Each row was made from one small tree. Brackets hold a mark, then the marks that hang from it, in alphabetical order. Every link used is in the known rows. Write each row's tree.
Known rows:
{bugimi {mapiti tafus} {tedup burer mudi}}: [ 0.92 -0.71  2.61 -1.84  1.43 -1.28  2.91 -1.03  0.59  0.38  0.05  0.33
  1.35 -1.14 -3.92 -0.09 -0.39]
{tedup dozu {mudi {kiled tafus}}}: [ 0.96 -0.21 -2.11  2.44 -0.31  2.16  3.17  1.27 -1.28 -2.48  0.53  1.08
  1.20 -2.86  3.64 -0.12  0.54]
{tafus {mapiti {bugimi {burer dozu} {tedup mudi}}}}: [-0.82  0.35 -0.38 -0.18 -1.76 -2.10 -3.13 -0.25  0.41 -1.57  0.27 -1.11
  0.26  2.46 -0.68  1.79  0.57]
{bugimi mapiti}: [-1.00  0.26  4.20 -0.44  1.16  1.33 -2.10 -1.82  1.50 -0.09 -0.83 -3.25
 -4.20  0.44 -0.25  0.12  1.37]
{tedup {burer {bugimi {mapiti tafus}}} dozu {mudi kiled}}: [ 1.70 -1.05 -1.36  0.98 -0.03  0.15  3.77  3.90 -1.97  1.14  0.69  2.80
  3.89 -1.83  1.14 -2.63 -0.86]
{tafus {mapiti {bugimi {tedup {burer dozu} mudi}}}}: [ 0.04  0.83  0.70  0.00 -2.22 -1.61 -2.15  1.29 -0.88 -1.82  0.70  0.06
  0.88  1.20 -0.12  1.57  0.73]
{burer {bugimi mapiti tedup} dozu}: [-1.80 -1.05 -1.64 -0.62 -0.62 -2.05 -2.90 -4.79 -0.30 -0.36 -0.24  0.87
  1.37  4.47  0.85 -1.32  1.28]
{tedup {burer {bugimi mapiti}} dozu {mudi {kiled tafus}}}: [ 1.25 -1.11 -2.27  0.91 -0.15  1.14  3.48  3.40 -1.68  0.89  0.88  3.33
  3.79 -2.66  1.83 -2.05 -1.10]
{mudi {kiled {tafus mapiti}}}: [-0.92  1.47  1.95  1.07  1.05  4.02 -1.50  0.91 -0.42 -3.15 -0.09 -4.51
 -2.91 -1.52  2.58  0.60  1.19]
{tafus {mapiti {bugimi burer {tedup mudi}}}}: [-0.87  0.61  0.17 -0.59 -1.53 -1.54 -2.77  0.08  1.20 -0.77  0.14 -1.38
 -0.42  2.12 -1.16  1.88  0.74]
{mudi kiled}: [-0.46  1.06  2.55  1.01  1.02  2.63 -0.85  0.96 -0.51 -0.71 -0.56 -4.69
 -3.38 -0.23  1.25 -0.59  0.95]
{kiled {tafus mapiti}}: [-1.06  1.68  2.47  0.35  0.26  3.75 -3.28 -0.74  0.15 -4.62  0.08 -2.03
 -3.13 -1.13  2.67  2.38  1.60]
{mapiti {bugimi burer {tedup dozu {mudi kiled}}} tafus}: [ 1.25 -0.28 -1.89  0.19  2.10 -1.87  3.81 -0.33  1.41  4.82 -1.23  0.93
 -1.33 -0.70 -2.21 -0.71 -2.63]
{tedup {burer {bugimi mapiti}} dozu}: [ 1.00 -0.80  0.28  0.03  0.00  0.69 -0.14  3.31 -1.08  1.36  0.65  1.10
  0.92 -1.03  0.04 -2.17 -0.49]
{tedup {burer {bugimi {mapiti tafus}}} dozu mudi}: [ 1.71 -1.01 -0.87  0.40 -0.60 -0.49  2.57  2.73 -1.60  0.94  0.72  4.32
  3.39 -1.31  0.83 -1.70 -0.62]
{burer bugimi}: [-1.32  0.91  0.66 -0.41 -0.50  0.91 -3.52 -2.24  0.40  0.96 -0.91  0.19
 -2.65  3.38  2.04 -0.81  1.67]
{mapiti {bugimi {tedup mudi}} tafus}: [ 1.39  1.05  0.67 -0.10  1.42 -1.37  3.21 -1.44  0.71  3.97 -1.41  2.33
 -2.61 -0.48 -0.93  0.15 -1.25]

Which tree is each row?
[-0.80 -2.72 -2.69 -1.01  0.96 -2.04  1.86 -1.92  2.90  0.74  0.20 -2.27
  2.46  0.39 -4.31 -0.60 -0.57] : {bugimi burer mapiti {tedup dozu {mudi kiled}}}
[ 1.09  0.12 -1.00 -0.08 -0.61 -2.01  1.92  0.64 -0.66  3.92 -0.34  2.10
 -0.02 -0.22 -1.45 -0.22 -1.95] : {mapiti {bugimi {tedup {burer dozu} {mudi kiled}}}}
[ 1.74 -0.78 -1.80  0.66 -1.87 -0.44  1.77  3.25 -2.23  0.39  1.04  4.79
  3.83 -0.82  1.31 -1.37 -0.50] : {tedup {burer bugimi} dozu mudi}
[-1.06  1.39  1.13  0.07  0.59  2.60 -3.04 -0.63  1.12 -1.27 -0.41 -1.51
 -3.79 -0.80  1.61  2.20  0.06] : {kiled {tafus {mapiti {bugimi burer}}}}
[ 1.62 -1.41  0.48 -0.46  1.54 -0.85  5.25  1.20 -0.16  0.00  0.63  0.04
  3.34 -2.91 -3.01 -1.36 -0.69] : {bugimi {mapiti tafus} {tedup burer dozu {mudi kiled}}}
[ 0.39  0.73  0.37  0.08 -1.97 -1.07 -1.14  2.31 -0.33 -1.40  0.87  0.20
  0.98  0.14 -0.26  1.35  0.86] : {tafus {mapiti {bugimi {tedup burer dozu mudi}}}}
[-1.82 -0.51 -0.22  0.20 -0.41 -0.91 -4.07 -3.93 -0.75 -0.33 -0.71  0.42
 -0.60  4.34  2.83 -1.37  1.32] : {burer {bugimi mapiti} dozu}
[-0.77 -0.49 -0.67 -0.96  0.89 -0.40 -0.05 -2.95  1.39  1.43 -0.55  0.67
  0.08  1.91 -0.08 -1.79  1.37] : {burer {bugimi {mapiti tafus} {tedup dozu}}}
[-1.80 -2.32 -0.50 -1.79  1.23 -2.63 -2.49 -4.29  2.33 -0.01 -0.31 -3.75
  0.19  2.86 -4.77  0.12 -0.61] : {bugimi {burer dozu} mapiti tedup}
[-0.13  1.03  0.07  1.18 -0.50  1.61  0.88  0.06 -0.46 -1.18 -0.25  0.34
 -0.81 -0.77  2.74  1.05  0.50] : {tedup {mudi {kiled {tafus {mapiti bugimi}}}}}
[-1.03  0.80 -0.13  0.04  0.17  1.49 -2.81 -1.35  0.58 -2.05 -0.06 -0.88
 -2.08 -0.40  1.16  2.18 -0.09] : {kiled {tafus {mapiti {bugimi {burer dozu} tedup}}}}
[-0.68  1.55  1.44  1.12  1.17  3.50 -0.92  1.08 -0.15 -1.19 -0.37 -3.60
 -3.23 -1.68  2.44  0.45  0.45] : {mudi {kiled {tafus {mapiti bugimi}}}}
[-0.76  1.49  0.93 -0.03  0.14  2.44 -1.99 -0.89  0.74 -1.92 -0.10 -0.61
 -2.71 -1.20  1.59  2.21  0.62] : {kiled {tafus {mapiti {bugimi tedup}}}}
[ 0.62 -0.44 -0.78 -0.37 -1.13 -0.71  1.06  0.69 -2.03 -3.06  1.29  0.28
  3.91 -0.74 -1.30  0.74 -0.27] : {bugimi {tedup {burer dozu} {mudi {kiled {tafus mapiti}}}}}
[ 0.31 -0.71 -3.66 -0.03  0.46 -1.33  2.14 -0.60  1.85  4.60 -0.65  1.24
 -0.73 -0.45 -1.79 -0.02 -2.35] : {mapiti {bugimi burer {tedup dozu {mudi {kiled tafus}}}}}
[ 0.51  0.99  1.92 -0.04  2.90 -0.33  0.03 -0.69  1.69  5.35 -2.24 -0.80
 -6.06  0.33 -1.31 -0.15 -2.47] : {mapiti {bugimi burer} tafus}
[-1.56 -0.43 -0.88 -1.60 -0.83 -1.15 -1.02 -4.18  1.69  1.56 -0.52  1.67
  0.66  3.56 -0.20 -0.90  1.73] : {burer {bugimi mapiti {tedup mudi}}}
[ 0.65 -0.01  0.01 -0.87 -0.85  0.00  1.52  1.17 -0.91 -2.02  1.05 -0.01
  2.85 -1.13 -2.06  0.83 -0.06] : {bugimi {tedup burer {mudi {kiled {tafus mapiti}}}}}
[ 1.57 -0.70 -2.83  1.22 -0.74  1.34  3.20  3.90 -2.37  0.39  1.03  3.81
  3.95 -2.56  2.30 -1.78 -1.16] : {tedup {burer bugimi} dozu {mudi {kiled tafus}}}
[ 0.91 -1.12  1.75 -1.26  1.09 -2.03  2.45 -1.50 -0.46 -0.51  0.19  0.80
  2.34 -0.66 -3.21 -0.16 -0.65] : {bugimi {mapiti tafus} {tedup {burer dozu} mudi}}
[-1.03  0.88  1.23  0.28 -1.17 -0.78 -4.61  0.60  0.25 -1.26 -0.11 -2.36
 -2.18  2.25  0.32  1.55  0.58] : {tafus {mapiti {bugimi {burer dozu}}}}
[ 0.34  0.75  0.19  0.34 -1.78 -0.78 -0.49  2.88 -0.56 -1.25  0.86 -0.59
  1.16 -0.13 -0.11  0.86  0.71] : {tafus {mapiti {bugimi {tedup burer dozu {mudi kiled}}}}}
